Each row was made from one walk, in order. Every step used is in the known rows, and no mark comes twice. Write each row's walk.
(in the rows, 128 means zero)
Known rows:
vavud/nikol/domin: [128 152 107 144 146 192 122 107 128 118 123 109 124 132  95 152 166 131
 188 160 176 159 146 141 122 151 137]
valivi/vavud/nikol/domin: [132 136 117 145 160 184 129  75 133 140 138 116 105 103  89 154 164 132
 189 167 166 148 148 141 123 178 102]
domin/gibu/vavud/rifab/vove: [122 101 155 148 110  89 131 115 150 144 111  94 165 137 113 129  96 182
 136 143 123 151 144  93  88 118 183]
gibu/domin: [117 141  22 146 116 111 118 110  86 122 152  89 169 135 111 161 144 105
 130 146 166 128 172 130  90 121 156]
kiza/vavud: [ 80 128 113 155 134 123 136 107 102 124 133 107 157 128  82 169 159 104
 139 155 120 151 125  99 125 154 158]
valivi/vavud/rifab: [125 124  80 140 109  83 105  74 114 172 136 114 169  88 105 135 149 138
 121 139 128 140 144 103 129 176 104]
kiza/vavud/rifab/vove/nikol/domin/gibu: [113 150 114 160 137 175 135 112 182 133 108 107 115 131 112 112  98 154
 151 156  98 171 141 123 103 124 172]
kiza/domin/gibu/vavud/nikol/vove/rifab: [111 113 161 126 150 198  56  94 136 138 163  86  77 155  91 135  91 160
 190 157 190 139 148 159  78 126 173]
kiza/domin/gibu/vavud/valivi: [122  99 151 151 130 108  79 150  88  87 149  94 108 113  98 153  99 210
 136 138 139 154 134 138  92 130 207]
domin/kiza/vavud/nikol: [ 72 156 162  96 155 126 132 119 119 133 149 122 146 141  43 174 215  88
 148 158 130 143 112 138 144 167 152]
valivi/vavud/nikol/domin/kiza: [109 141 148  98 163 138 123  66 139 150 143 120 103 116  84 169 224 124
 169 185 172 140 149 166 140 176 101]
gibu/domin/kiza: [ 96 143  62 101 124  75 113  98 100 134 157  95 159 141 105 176 209 102
 116 165 169 123 173 157 110 126 149]
nikol/domin/kiza/vavud: [ 77 133 123 120 161 126 136  84 121 133 120 113 114 135  94 172 217 110
 149 198 118 156 130 135 131 156 149]
gibu/domin/kiza/vavud/rifab/vove/nikol/goloru: [ 77 157  90  93 137  46 168 118 155 140 166  99 155 158  84 135 171  90
 100 126 107 185 115 120 104 145 158]
vove/rifab: [121 130  89 145 111  93  84  91 140 132 145  98 136 127 114 150 137 107
 164 152 161 152 150 120 117 129 149]
valivi/vavud/rifab/vove/nikol: [120 141 145 130  83 101 184  98 171 147 155 116 145 102  91 137 134  96
 132 104 105 157 139 102 122 173 124]
domin/gibu/vavud/nikol/vove: [ 84 110 163 120 156 200  92  93 125 129 158  90 118 164  86 162 107 171
 163 159 209 116 137 137  87 142 166]
domin/gibu/vavud: [114  77 153 150 133 101  88  85 121 131 151  81 149 139 112 169  99 181
 134 156 193 135 150 114  88 114 181]
rifab/vove/nikol/domin/kiza/vavud/valivi: [ 78 162 163 106 142 120 177 155 158  77 133 125  69 115  73 162 194 115
 148 162  48 171  96 143 129 169 182]
situ/vove: [ 77 128 105 151  93  93 144 118  76 122 131 108 135 144 105 164 136  78
 151 153 160 116 174 101 104 154 144]
vavud/rifab/vove: [112 141 112 147  88  93 155 123 138 139  99 108 180 134 108 127 141 136
 140 131 112 159 146  94 116 138 151]
situ/vove/nikol/domin: [107 142 106 148 101 162 166 105 122 113 147 107  85 131 117 155 134  71
 169 152 158 144 171 127 100 158 141]
nikol/vavud/kiza: [ 64 141  79 164 119 157 136  81  89 138 108 128 155  95 132 156 157 143
 133 171 215 155 124 116 134 164 141]
kiza/domin/gibu/vavud/rifab/vove/nikol/goloru: [111 108 168 139 116  78 139 108 154 136 166  85 145 158 106 119  84 174
 121  95 166 203 137 114  83 128 177]
valivi/vavud/nikol: [115 136 139 130 140 137 129  89 120 146 163 120 143 106  63 166 161 112
 163 136 171 131 138 127 132 183 104]
vavud/kiza: [ 88 140  81 161 104 120 115  79  90 140 138 125 167 118 133 153 159 122
 135 149 177 154 137 132 136 155 145]

Write each row's walk:
[ 98 141 101 172  93 145 121  90  61 135 137 123 151 117 128 141 160 126
 144 130 175 169 158 152 130 154 154] : vavud/kiza/domin
[132 117 187 139  83 128 154 125 156 133 152  97 135 129  98 126  94 147
 130  98 125 170 152 122  88 130 188] : kiza/domin/gibu/vavud/rifab/vove/nikol
[ 83 145 105 141 137 105 118 160  96  82 135 118 126 109  74 162 153 133
 135 147  74 154  95 111 129 167 179] : kiza/vavud/valivi
[ 78 157  71 106 151  77 114 156  87  88 150 111 118 116  71 171 196 117
 115 170  65 135 111 146 118 153 185] : gibu/domin/kiza/vavud/valivi
[104 107 155 130 123  57 137 100 176 139 167  85 155 162 108 127  83 170
 116 108 169 190 122  99  88 125 172] : domin/gibu/vavud/rifab/vove/nikol/goloru
[133 139 117 158 132 159 131  80 189 151 124 111 106 110 125 113  97 171
 154 151 134 160 163 131 103 137 132] : valivi/vavud/rifab/vove/nikol/domin/gibu
[ 86 158 165  98  93  89 187 124 170 139 145 118 145 127  75 147 181  76
 118 124  72 165 118 116 132 162 164] : domin/kiza/vavud/rifab/vove/nikol
[ 99  96 127 166 125 115  89  69 108 146 150 108 152 123 138 155 109 177
 130 168 189 142 133 135 103 132 178] : domin/gibu/vavud/kiza
[ 93 124  91 165 120 110 122  44  99 162 156 134 147  89 125 154 159 126
 136 158 165 142 134 132 141 183 107] : valivi/vavud/kiza
[106 153 137  99 149 145 118  92 134 130 131 114 117 140  91 166 226 122
 169 179 180 152 150 166 136 151 135] : vavud/nikol/domin/kiza
[100 150  84 127  91 143 139 113 129 141 125 111 164  90 106 138 141 123
 110 126 172 160 128  98 127 166 146] : vove/nikol/vavud/rifab
[ 76 166  84  85 168 168  84 101 140 142 166 101  90 157  69 155 174  77
 169 186 126 121 128 164 100 144 155] : gibu/domin/kiza/vavud/nikol/vove/rifab
[114 110 162 165 124 163 147  75 164 131 145 109 103 126 139 143 103 161
 155 165 161 167 133 141  94 132 183] : rifab/vove/nikol/domin/gibu/vavud/kiza
[139 141 121 142 109 152 181  79 177 145 131 114 105 100 113 130 140 119
 161 138 110 168 145 117 112 171 118] : valivi/vavud/rifab/vove/nikol/domin
[139  91 127 151 110 110  76 103 101 154 135  87 159 119 114 124 100 192
 122 133 145 155 155 122  92 126 183] : kiza/domin/gibu/vavud/rifab
[122  77 168 159 125 125  94  92  95 129 151  81 133 137 109 159 100 185
 140 143 191 148 165 129  84 116 188] : kiza/domin/gibu/vavud
[102 147 164 134  81 119 194 118 160 106 159 107 143 140  94 162 140  88
 149 104 152 163 145 111 116 144 157] : rifab/vove/nikol
[109 154 115 148 168 205 135 114 127 119 120 114 115 129  75 152 166 113
 185 173 126 162 123 130 122 161 149] : kiza/vavud/nikol/domin
[109 126 118 173 118 141  83 107  93 129 129  97 145 142 118 139 111 180
 145 133 199 154 190 146 107 106 167] : kiza/domin/gibu
[110 101 145 164 100 137 125  82  66 136 154 110 139 111 120 155 145 139
 142 139 168 168 141 143 109 158 174] : gibu/vavud/kiza/domin
[ 90 142 110 146 100 124 173 127 136 137  71 110 170 113 108 131 137 152
 137 148 143 160 136  79 114 148 151] : nikol/vavud/rifab/vove
[136 103 142 156 125 126 129 105 161 141  94  91 137 133 128 121 101 196
 156 166 118 160 149 104  83 119 177] : nikol/domin/gibu/vavud/rifab/vove
[ 99 107 130 165 118 157 126  75 118 138 158 112  84 122 142 146  90 129
 150 177 167 138 147 143  85 147 177] : situ/vove/nikol/domin/gibu/vavud/kiza
[100 125 109 186 130 147  83  63  88 160 141 123 130 102 130 134 115 180
 141 149 190 149 172 160 121 144 135] : valivi/vavud/kiza/domin/gibu
[ 97 166 105  99 101  96 185 132 158 135 153 111 146 130  74 142 176  65
 109 131  62 153 133 128 108 147 171] : gibu/domin/kiza/vavud/rifab/vove/nikol
[ 65 147 131 104 142  73 115 147 105  89 140 122 117 116  69 176 204 130
 123 164  75 148  97 134 142 168 176] : domin/kiza/vavud/valivi
[104 113 147 118 157 179  54  86 159 139 164  86  91 157  96 146  89 154
 185 171 191 125 136 142  82 125 168] : domin/gibu/vavud/nikol/vove/rifab
[ 88 132  89 133 125 150  82  74 135 135 147  93 109 149 119 150 126 119
 172 166 178 137 149 127 104 138 142] : nikol/vove/rifab
[122 119 181  90 108 106 167  88 177 139 141 101 107 127 107 154 191 119
 140 159 117 168 135 137 109 152 161] : gibu/vavud/rifab/vove/nikol/domin/kiza
